Each row comes from the steps of one path. Every step used is in the known rows, and no mark comes twice. Write the path behind each row, first mark first.
Known rows
gufig > tubisa > litiv: [-.51, -.11, .15, .38, -.35, .49, -.02, -.11, .11, .10, -.05, -.07, .28, .17, -.07, .05, .04, -.32, -.02, .16, .13, -.19, .51, -.09, -.22, .01, -.09]
teleb > tubisa > gufig: [-.33, .03, .01, .38, -.04, .41, .01, -.27, -.11, -.04, .10, -.20, -.13, .28, .04, -.08, -.11, -.19, .20, -.21, .04, .32, .27, -.26, .16, .02, -.19]
tamul > zibeg > litiv > tubisa > teleb: [.20, -.13, -.06, -.52, .30, -.30, .09, -.16, .26, .30, -.06, -.03, -.04, .10, -.14, .03, .01, .02, .20, .35, .19, -.38, -.23, -.32, -.29, -.36, -.09]
pokuf > kagi: [-.15, .01, .03, -.25, -.66, .32, -.13, .34, -.31, .11, .10, .15, -.01, .34, .38, .34, -.28, -.26, -.15, -.04, .04, .22, -.33, -.07, .28, .41, -.06]
teleb > zibeg > gufig: [.27, .13, -.28, -.17, -.19, .33, -.21, .42, -.22, -.42, .16, -.01, -.16, -.07, .09, -.02, -.08, .18, -.28, .03, .04, .37, -.11, .22, .25, .06, .06]
tamul > zibeg > teleb > tubisa > litiv: [-.30, -.32, .09, -.47, .29, -.27, -.08, -.55, .30, .27, -.08, -.17, .02, -.14, .23, -.09, .34, .00, .38, -.07, .11, .12, -.19, -.18, -.17, -.13, -.42]
kagi > pokuf: [.04, .34, -.08, .11, -.39, .10, .33, .03, -.10, -.42, -.75, .12, .33, .33, .13, -.11, .03, -.45, -.14, -.02, .02, -.31, .04, .04, .20, .56, .47]
litiv > kagi: [.01, .29, .10, .30, -.28, .28, -.12, .05, -.58, -.33, .04, .10, -.13, .39, .13, .28, -.12, -.29, -.02, .25, -.05, .18, .03, -.37, .24, .42, .14]
litiv > tubisa > gufig > zibeg > teleb: [.63, -.08, .19, .25, .47, -.28, -.05, -.40, -.22, .03, -.14, -.07, -.19, -.10, -.09, .12, -.10, .20, -.59, -.16, .15, -.04, -.15, .18, -.12, .15, .07]
teleb > tubisa > litiv > kagi > pokuf: [-.32, .02, -.07, .07, -.17, -.03, -.03, -.06, .20, -.18, -.13, .15, .20, .02, -.11, -.22, .20, -.28, .57, .06, -.17, -.02, .22, -.18, .21, .08, .07]
gufig > zibeg > teleb > tubisa > litiv: [-.25, -.40, .05, .15, .37, -.17, -.21, -.59, .28, .11, -.02, -.34, .02, -.21, .18, -.04, .12, .08, .09, .04, .04, .15, -.08, .23, -.18, -.02, -.28]
teleb > tubisa > gufig > zibeg: [-.08, -.01, .23, .49, .01, .07, .04, -.33, -.03, -.01, .19, -.31, -.08, .07, .08, -.15, -.10, .07, -.09, -.22, .06, .24, .11, .21, .06, .14, -.32]
gufig > zibeg > teleb: [.35, .05, .12, .18, .31, -.25, .01, -.44, -.32, -.24, -.40, -.20, .01, .06, .30, .19, .00, .01, -.68, -.06, .06, -.07, -.37, .34, -.06, .51, .21]
tamul > zibeg > teleb > tubisa > litiv > kagi: [-.19, -.24, .17, -.43, .31, -.28, -.24, -.42, .04, .21, .26, .02, -.16, -.17, .09, -.01, .35, .07, .52, -.03, -.08, .25, -.18, -.37, -.03, -.13, -.35]
tamul > zibeg > gufig > tubisa > litiv > kagi: [-.07, .03, .24, -.36, -.21, .26, -.32, .20, .02, .08, .66, .23, -.08, -.25, -.33, -.03, .20, .03, .06, -.10, .13, .07, .38, -.17, -.20, -.38, -.10]
tamul > zibeg > gufig: [.37, .25, .07, -.63, -.34, .18, -.13, .22, -.21, -.23, .24, .14, -.17, -.01, .09, -.08, .00, -.02, -.32, -.23, .36, .18, -.08, .01, -.06, -.05, .07]
teleb > zibeg > litiv: [-.31, -.30, -.49, -.11, -.32, -.14, .02, -.03, .05, -.13, -.46, -.10, .16, .00, .41, .00, .10, .26, -.09, -.02, -.17, -.18, -.27, .04, .24, .02, -.32]
pokuf > kagi > litiv > tubisa > teleb > zibeg > gufig: [.40, -.03, -.16, -.57, .25, -.13, -.13, .88, .20, .33, .54, .10, -.32, -.35, -.19, -.03, -.23, .46, .07, .04, -.03, .38, -.37, .35, .00, -.41, -.04]
tamul > zibeg: [.14, .22, .27, -.43, -.35, -.10, .28, -.11, -.27, .01, -.23, .05, .05, .30, .36, -.01, .20, -.17, -.07, .05, .23, -.10, -.27, -.23, .00, .42, -.20]
pokuf > kagi > litiv > tubisa > teleb > zibeg: [.15, -.05, .00, -.37, .27, -.40, .26, .56, .18, .56, .08, .02, -.12, -.05, .04, .03, -.06, .33, .32, .39, -.20, .14, -.57, .13, .06, .02, -.28]
tubisa > litiv > kagi > pokuf: [-.10, .06, -.03, .07, -.25, -.03, -.06, .04, -.04, -.19, -.37, .29, .23, .10, -.32, -.10, .17, -.24, .11, .02, -.07, -.33, .10, -.24, .16, .26, .13]
zibeg > gufig > tubisa > litiv > kagi: [-.21, .00, .07, .20, -.21, .58, -.44, .23, -.11, -.15, .62, .16, -.07, -.13, -.37, .11, -.05, -.12, -.01, .02, .06, .16, .60, -.13, -.12, -.34, .10]

Write each row's path
[.47, -.24, .26, -.02, .28, -.64, .07, -.01, -.04, .52, .01, .08, -.15, -.38, .04, .07, -.17, .46, -.51, -.58, .02, -.01, -.41, .44, -.15, .00, -.13] => pokuf > kagi > litiv > tubisa > gufig > zibeg > teleb
[-.28, .01, .15, -.04, -.60, -.18, .27, .41, -.14, .39, -.15, .14, .08, .10, .45, .07, -.23, -.03, -.11, -.36, -.06, .07, -.27, .16, .02, .28, -.11] => pokuf > kagi > litiv
[-.08, .37, -.01, .06, .41, .72, -.05, .17, .04, -.17, .38, -.18, -.04, .16, -.44, .08, -.18, -.33, -.24, .13, .11, .03, .38, .06, -.27, -.22, .69] => zibeg > gufig > tubisa > teleb
[-.03, .09, -.18, -.19, -.13, .15, -.11, .46, .22, -.27, .10, .31, .21, -.40, -.43, -.28, .29, .10, .10, -.11, -.22, -.11, .33, .21, .18, -.14, .24] => teleb > zibeg > gufig > tubisa > litiv > kagi > pokuf
[.05, -.29, -.20, .30, -.24, .11, -.12, -.13, .01, .09, -.09, .07, -.08, .06, -.16, .03, -.24, .08, -.12, -.19, .20, -.20, .30, -.33, -.03, -.39, -.17] => zibeg > litiv > tubisa > gufig
[-.32, -.24, -.02, .08, .31, .02, -.37, -.36, -.04, -.01, .22, -.09, -.14, -.05, .02, .14, .10, -.09, .43, .12, -.15, .33, .04, -.30, .04, -.07, -.11] => zibeg > teleb > tubisa > litiv > kagi
[-.39, -.38, -.18, .32, -.09, -.14, -.07, -.49, .28, .04, .00, -.28, .06, -.18, .18, -.15, -.07, .28, -.11, -.50, -.01, -.12, .09, .21, -.02, -.34, -.37] => teleb > tubisa > gufig > zibeg > litiv
[.01, .31, -.12, .02, -.25, .59, .05, .43, -.06, -.37, .31, -.06, .05, -.11, .12, -.01, -.01, .00, -.22, .02, -.05, .27, .38, .37, .10, -.05, .25] => teleb > zibeg > gufig > tubisa
[.13, .06, .16, -.14, .21, -.20, .21, .40, .11, .55, .12, .06, -.12, .15, -.11, .13, -.32, -.05, .21, .28, .05, .01, -.26, -.06, -.22, -.06, .07] => pokuf > kagi > litiv > tubisa > teleb
[-.50, -.20, -.41, -.12, .28, .02, .18, -.08, .38, .07, -.25, -.25, .23, -.01, .01, .00, .18, .20, .02, .10, -.27, -.37, -.10, .06, -.02, -.22, -.01] => gufig > tubisa > teleb > zibeg > litiv
[.14, .39, -.02, .09, -.28, .06, .17, .11, -.28, -.46, -.44, .28, .18, .27, .00, -.02, .06, -.38, .00, .03, -.13, -.20, .06, -.19, .32, .51, .47] => litiv > kagi > pokuf
[-.05, .13, -.16, -.12, .48, .01, .13, .06, -.09, -.02, -.23, -.23, -.05, .33, -.10, .05, .10, .03, .03, .48, -.14, -.01, -.47, -.10, .17, .36, -.08] => tubisa > teleb > zibeg
[.20, .21, .19, .26, .42, -.18, .35, .08, .04, .25, -.17, -.10, -.10, .26, -.17, .01, -.21, -.14, .17, .48, .14, -.11, .00, -.10, -.35, -.04, .20] => kagi > litiv > tubisa > teleb
[-.19, -.05, -.06, .22, .47, .21, -.05, -.51, -.10, -.04, -.07, -.25, -.18, .10, .03, .02, -.06, -.09, .04, -.40, -.02, .29, .05, -.21, .09, -.01, .05] => zibeg > teleb > tubisa > gufig
[-.06, -.14, -.07, .23, -.27, -.24, -.20, -.18, -.19, -.21, .01, .01, .01, -.05, .20, .16, -.07, .19, -.23, -.08, -.12, -.16, -.09, .05, .09, .03, -.08] => gufig > zibeg > litiv > kagi
[-.16, -.11, -.22, .10, -.03, -.34, .04, -.23, .30, -.20, -.16, .07, .20, -.29, -.11, -.33, .14, .15, .16, -.58, -.27, -.30, .14, .15, .23, -.18, .05] => teleb > tubisa > gufig > zibeg > litiv > kagi > pokuf
[-.15, -.27, .13, .19, .39, -.21, -.36, -.42, .02, .03, .31, -.16, -.13, -.23, .03, .06, .15, .11, .25, .11, -.14, .30, -.06, .03, -.03, -.04, -.24] => gufig > zibeg > teleb > tubisa > litiv > kagi
[.08, .39, .16, -.51, .40, .44, .11, .14, .13, .02, .40, -.10, -.05, .08, -.38, -.04, .07, -.16, -.14, .02, .18, -.06, .15, .03, -.35, -.26, .43] => tamul > zibeg > gufig > tubisa > teleb
[-.17, -.06, -.03, .03, -.11, .39, -.41, .36, .00, -.10, .60, .12, -.06, -.29, -.32, .03, .14, .19, .09, .10, -.13, .23, .34, .00, .06, -.28, -.14] => teleb > zibeg > gufig > tubisa > litiv > kagi
[.10, -.36, -.32, .12, -.14, -.07, -.08, .01, .09, .15, -.08, .04, -.10, -.09, -.11, -.05, -.07, .38, -.02, -.10, .02, -.13, .05, -.21, .17, -.36, -.44] => teleb > zibeg > litiv > tubisa > gufig
[.56, -.08, .28, .36, .50, -.63, .23, -.32, -.11, .23, -.26, -.06, -.13, -.28, -.02, -.05, -.07, .39, -.55, -.41, .09, -.14, -.15, .38, -.29, .05, .03] => kagi > litiv > tubisa > gufig > zibeg > teleb
[.01, -.09, .00, -.04, .34, -.47, -.08, -.35, .26, -.15, -.20, .04, .20, -.30, -.08, -.20, .28, .00, .21, -.12, -.23, -.11, -.05, .24, .07, .11, .17] => gufig > zibeg > teleb > tubisa > litiv > kagi > pokuf
[.27, .22, .23, .48, -.38, -.16, .43, .20, -.13, .09, -.25, .06, .00, .14, .35, .00, -.22, -.11, .12, .27, .16, .04, .23, .03, -.19, .12, .03] => kagi > litiv > tubisa
[-.10, .05, -.34, -.03, -.36, -.18, .08, .01, .00, -.42, -.54, .26, .30, .02, .06, -.07, .07, -.18, .00, -.25, -.21, -.46, .05, -.14, .25, .09, .37] => zibeg > litiv > kagi > pokuf
[-.21, .24, -.04, -.02, .46, .27, .35, .10, .07, .02, -.08, -.27, .10, .24, -.11, .04, .18, -.06, .10, .49, -.24, -.02, -.09, .07, .05, .26, .11] => gufig > tubisa > teleb > zibeg
[.19, .05, .22, .05, -.59, -.20, .28, .52, -.07, .40, .07, .22, -.03, .03, .42, .11, -.35, -.03, .16, .06, .07, .18, -.03, .10, -.04, .07, -.11] => pokuf > kagi > litiv > tubisa
[.31, .20, .08, .17, .38, .21, .03, .02, -.11, .02, .02, -.11, -.16, .43, -.24, .19, -.26, -.32, .15, .74, .19, .01, -.03, -.32, -.15, .09, .24] => litiv > tubisa > teleb
[.08, .16, .09, -.56, -.23, .04, -.03, .28, .26, -.11, .17, .42, .21, -.36, -.42, -.30, .37, -.09, .09, -.32, .02, -.30, .38, .03, -.08, -.26, .25] => tamul > zibeg > gufig > tubisa > litiv > kagi > pokuf
[.31, -.23, -.06, .28, -.41, -.20, -.03, -.12, .11, -.07, -.09, -.03, .06, -.07, .31, .09, -.23, .14, -.15, .25, .17, -.20, .11, .19, -.12, -.15, -.13] => gufig > zibeg > litiv > tubisa
